Every row comes from one small tree of marks. The marks that hang from a mark follow it in brackets, in the order of their numbers. Every link used is in the known rows. Which tree was each row made from?
Known rows
K_944{K_536{K_267{K_805}}}: [-13.8   5.7   1.0  -8.5   8.1 -20.8  -3.2 -26.5  -3.6  -6.3   2.3   1.4
  13.9  15.2  -6.6 -14.2  -2.7  28.9   8.5  -1.7  -1.8]
K_944{K_536{K_267 K_740}}: [  3.4  -9.3  23.0   4.3  10.7 -24.1 -13.8 -13.9 -26.6  -5.1  20.1   3.1
   7.1  18.2 -19.4 -15.1   2.2  23.6  20.9 -11.1  33.1]
K_740{K_536{K_267{K_805}}}: [-10.0 -12.3   1.8  10.9  -0.4 -17.2   4.5  -4.6  -2.9 -21.6   3.7  13.5
  12.7  12.2   2.0 -16.9 -17.4  22.7  13.2   1.2   2.7]
K_944{K_536{K_740{K_805{K_267}}}}: [ -3.4   3.1  17.0   9.1   3.3 -20.7 -18.2 -17.8 -16.2  22.4   4.2   1.7
   1.8  -1.2 -19.2  -5.1   9.6  37.6  11.5 -14.5  56.8]
K_805{K_94 K_267{K_536}}: [  3.3 -16.3   3.6 -10.3  -8.3  33.9  10.4   3.4  -3.7  -2.5  10.5  -9.4
 -20.5 -18.6  35.4  -3.0  10.8  22.8  25.9  12.3 -41.7]
K_94{K_805}: [ -7.2 -16.7  27.7 -49.1  -3.6 -18.9 -11.9 -10.0  -8.1 -24.1 -13.6  15.0
  12.1  10.5 -27.0  -2.7 -20.4 -23.7  -1.2 -14.7   4.1]
K_94{K_805{K_267 K_944{K_536}}}: [-10.1  16.8   7.5  -7.7   3.3  -4.9 -16.0 -25.7  -0.5 -26.3  -7.6  17.1
   7.2 -10.8   1.8  11.6   8.4  -3.2   6.2 -17.1  31.3]
K_740{K_805{K_94 K_267{K_536{K_944}}}}: [ -3.0   6.1  -7.7  30.4  -8.3  36.3  -1.1   8.4  21.7  20.6   0.8  -5.7
 -16.5 -17.1  38.4  10.9  12.0  14.0   4.7  13.8  -6.0]
K_267{K_805}: [ -8.7  -9.8  -4.9 -49.9   5.7 -25.1   6.3 -10.2   0.4   6.4 -17.0   0.2
  15.4   8.3 -25.9 -10.0 -20.6 -23.0 -16.9  -7.5 -38.8]
K_805{K_94 K_267{K_536{K_740}} K_944}: [ 18.6   5.1 -24.7  19.6  -0.4  29.4  11.8  18.3  -7.3   8.8  10.5  -8.3
 -28.1 -26.9  34.7   4.0  28.0   0.2  12.6   6.3 -18.3]
K_740{K_536 K_805{K_94 K_944}}: [ -9.8   4.6 -14.0  34.7 -11.1   2.3 -19.2   0.1   4.0   7.2   8.1  24.6
 -15.1 -30.2  13.8   9.0   3.7 -39.1 -19.0 -23.0  42.0]
K_536{K_267{K_805{K_94}}}: [ -2.2  -5.8 -15.5  -7.2  12.9   2.7   6.6   2.9  -2.3   3.8  -4.9   3.6
  -6.2   4.8  22.5 -18.1   1.3  17.2  17.6   3.1 -33.5]
K_536{K_267 K_740}: [ 15.6 -27.3  25.0  -2.4  13.9 -17.5  -5.2  12.0 -28.3   4.6  10.9   3.3
   7.2  23.5 -16.3 -17.1  -9.2   4.1  27.1  -5.4   6.0]
K_267{K_536{K_740 K_944} K_805{K_94}}: [ 12.6  20.9 -42.4   5.8   5.8   9.6  25.1  25.4  14.3  13.1  -5.0 -27.1
 -20.7   7.0   7.1  -6.8  12.7   2.7 -25.9  17.7 -32.8]
K_94{K_805{K_944{K_536}}}: [-11.1  14.9   7.3 -24.7   0.7 -19.5 -20.4 -27.1  -1.3 -27.8  -6.9  19.6
  12.2  -1.3 -21.8  12.5  -2.7 -37.6 -20.8 -22.0  28.0]
K_267{K_536{K_740 K_944}}: [ 14.8  -7.9   7.3  -5.7  -2.8  -3.7   9.7  14.7   0.4   0.9  12.5 -18.5
   8.7  22.1 -24.4   2.3 -12.0 -29.4 -20.5   7.0 -17.9]
K_94{K_805{K_944{K_536{K_740}}}}: [ -0.5  18.0   3.9 -15.4   4.7 -27.9 -18.8 -14.5 -12.7 -18.9  -6.8  14.3
   4.3   2.4 -29.6   6.9   7.3 -23.3 -16.0 -22.9  48.0]
K_267{K_536 K_805}: [-10.8  -2.8 -13.3 -41.0  -9.9  -6.6  26.6  -2.1   8.0   3.2 -14.3 -12.2
  12.8   8.5 -16.5  -8.9 -18.0   9.3 -18.6  22.1 -59.7]

Write each row's tree
[  0.3 -17.8  23.6  34.6   2.2  -6.8 -10.7  -4.4   6.7 -31.3  26.3  11.6
  16.8  18.3   2.5   1.2 -19.8 -27.3   4.1 -10.4  17.9] : K_740{K_536{K_267 K_944}}
[ -7.9  13.2 -33.5 -22.9  -6.7  -2.9  25.7   0.5  13.1   6.6 -16.6  -8.1
  11.7  -5.4 -10.1   4.0 -10.9 -24.4 -32.9  14.2 -59.8] : K_267{K_536 K_805{K_944}}
[ -5.4  11.4 -21.6 -17.7  -4.4  -0.1  23.0   3.5  26.0  -0.3  -9.8 -19.0
  15.5  16.7 -11.4   3.2 -16.8 -19.4 -35.5  19.7 -57.5] : K_267{K_536{K_944} K_805}
[  7.8   9.8  -2.1   0.4  -4.4   8.6   7.5  12.6  -7.4 -15.5 -13.8   3.1
   0.1  -7.2   3.4   5.2   7.3  17.9  13.2  10.8  10.7] : K_94{K_805{K_267{K_536{K_740}} K_944}}
[  5.3  -1.5   1.0   3.6   4.5 -23.5 -15.3   9.6 -14.0  35.3  -8.5   9.3
   6.1  -3.7 -31.4   3.8  -4.5 -41.0 -16.6 -19.2  30.7] : K_536{K_740{K_805{K_944}}}
[ -0.2   8.4   3.4  17.5   4.8  -7.1 -19.3 -12.8 -16.4  24.2   7.1   0.7
 -20.8 -12.7   1.1  -6.0  25.7  40.7  14.7 -15.0  57.4] : K_944{K_536{K_740{K_805{K_94 K_267}}}}
[  1.9 -11.1  15.6  -1.5  -3.1  19.8   7.7  -2.0  12.0  -8.0  10.1 -13.6
  12.3   3.1   9.5  10.3  -8.8  -8.5   2.8  11.8 -38.3] : K_805{K_267{K_536{K_944}}}
[  5.5  -3.4  -3.0  10.7  -1.6  40.7   8.6   5.9  15.5  -6.3  16.2 -16.3
 -17.1 -13.1  40.9   8.6  10.3  -2.8   8.9  10.2 -38.4] : K_805{K_94 K_267{K_536{K_944}}}
[ -3.0  -0.1  15.4  -7.2  -6.9  17.5   3.9   0.1  14.6 -27.7  -8.1  -2.2
   9.3   6.2   9.5   8.3  -6.6  15.2   9.5  14.1  -8.2] : K_94{K_805{K_267{K_536{K_944}}}}
[ -7.0 -10.7  21.1 -26.1 -14.4  11.9   7.9  -1.4  -0.4 -26.1 -12.9   4.1
   7.0   0.6   4.9  -0.8  -9.0  35.9  23.2  15.6  -9.3] : K_94{K_805{K_267{K_536}}}
[ 10.6  -9.5   4.9  29.7   9.2   0.4  -9.5  21.3 -19.6  30.2   3.1   9.7
 -18.2   4.2  11.5 -16.8  10.4  28.3  30.5  -0.7  35.1] : K_536{K_267 K_740{K_805{K_94}}}
[  6.6   1.6   2.8  15.8  -4.8  -0.5   3.6  18.6   6.8  22.5   0.8 -13.1
   5.8  14.1 -22.0   6.4  -8.7 -13.2 -21.2  12.2   7.2] : K_267{K_536{K_740{K_805} K_944}}
[ -5.5   3.6  -1.1  57.8  -4.5  19.7 -15.1  -0.6  19.4   1.6  13.2  11.3
 -15.2 -21.0  35.8  11.0   8.7   2.4   2.6 -11.5  48.0] : K_740{K_536{K_944} K_805{K_94 K_267}}
[  8.8   3.7  11.0   3.9  -1.7   8.6   7.5  12.9   3.7 -20.1  -9.7  -7.5
   1.3  11.3   1.8   3.4   1.9  28.1  13.5  15.5  11.5] : K_94{K_805{K_267{K_536{K_740 K_944}}}}
[  6.7   9.7   1.6  10.4  13.0 -13.0 -11.4 -18.3 -15.1   3.1  13.5   0.8
   2.2 -11.7  -6.3   8.5  17.0 -10.8   2.5 -20.8  27.4] : K_805{K_267 K_944{K_536{K_740}}}
[-12.1 -12.0  15.7  -0.5 -15.2  14.2   2.9  -0.5   3.6  22.9  -7.4  -0.5
   8.1 -10.0   4.4   1.3  -9.8  33.0  16.6  15.7  -6.0] : K_740{K_805{K_267{K_536}}}
[ 10.4   6.7 -11.2  23.3  -5.4  14.0   1.6  25.0   8.0  24.4   5.7 -14.3
 -14.9   2.2   0.4   5.0   6.7  -8.9 -18.3  10.1   7.7] : K_267{K_536{K_740{K_805{K_94}} K_944}}
[ -2.3  14.9 -42.7 -21.0  10.4  -2.1   4.8  -1.3   6.2  11.9 -14.3   4.7
  -9.9 -17.9   8.8   1.9   5.3 -51.2 -28.9 -14.7 -40.6] : K_267{K_805{K_94 K_944}}
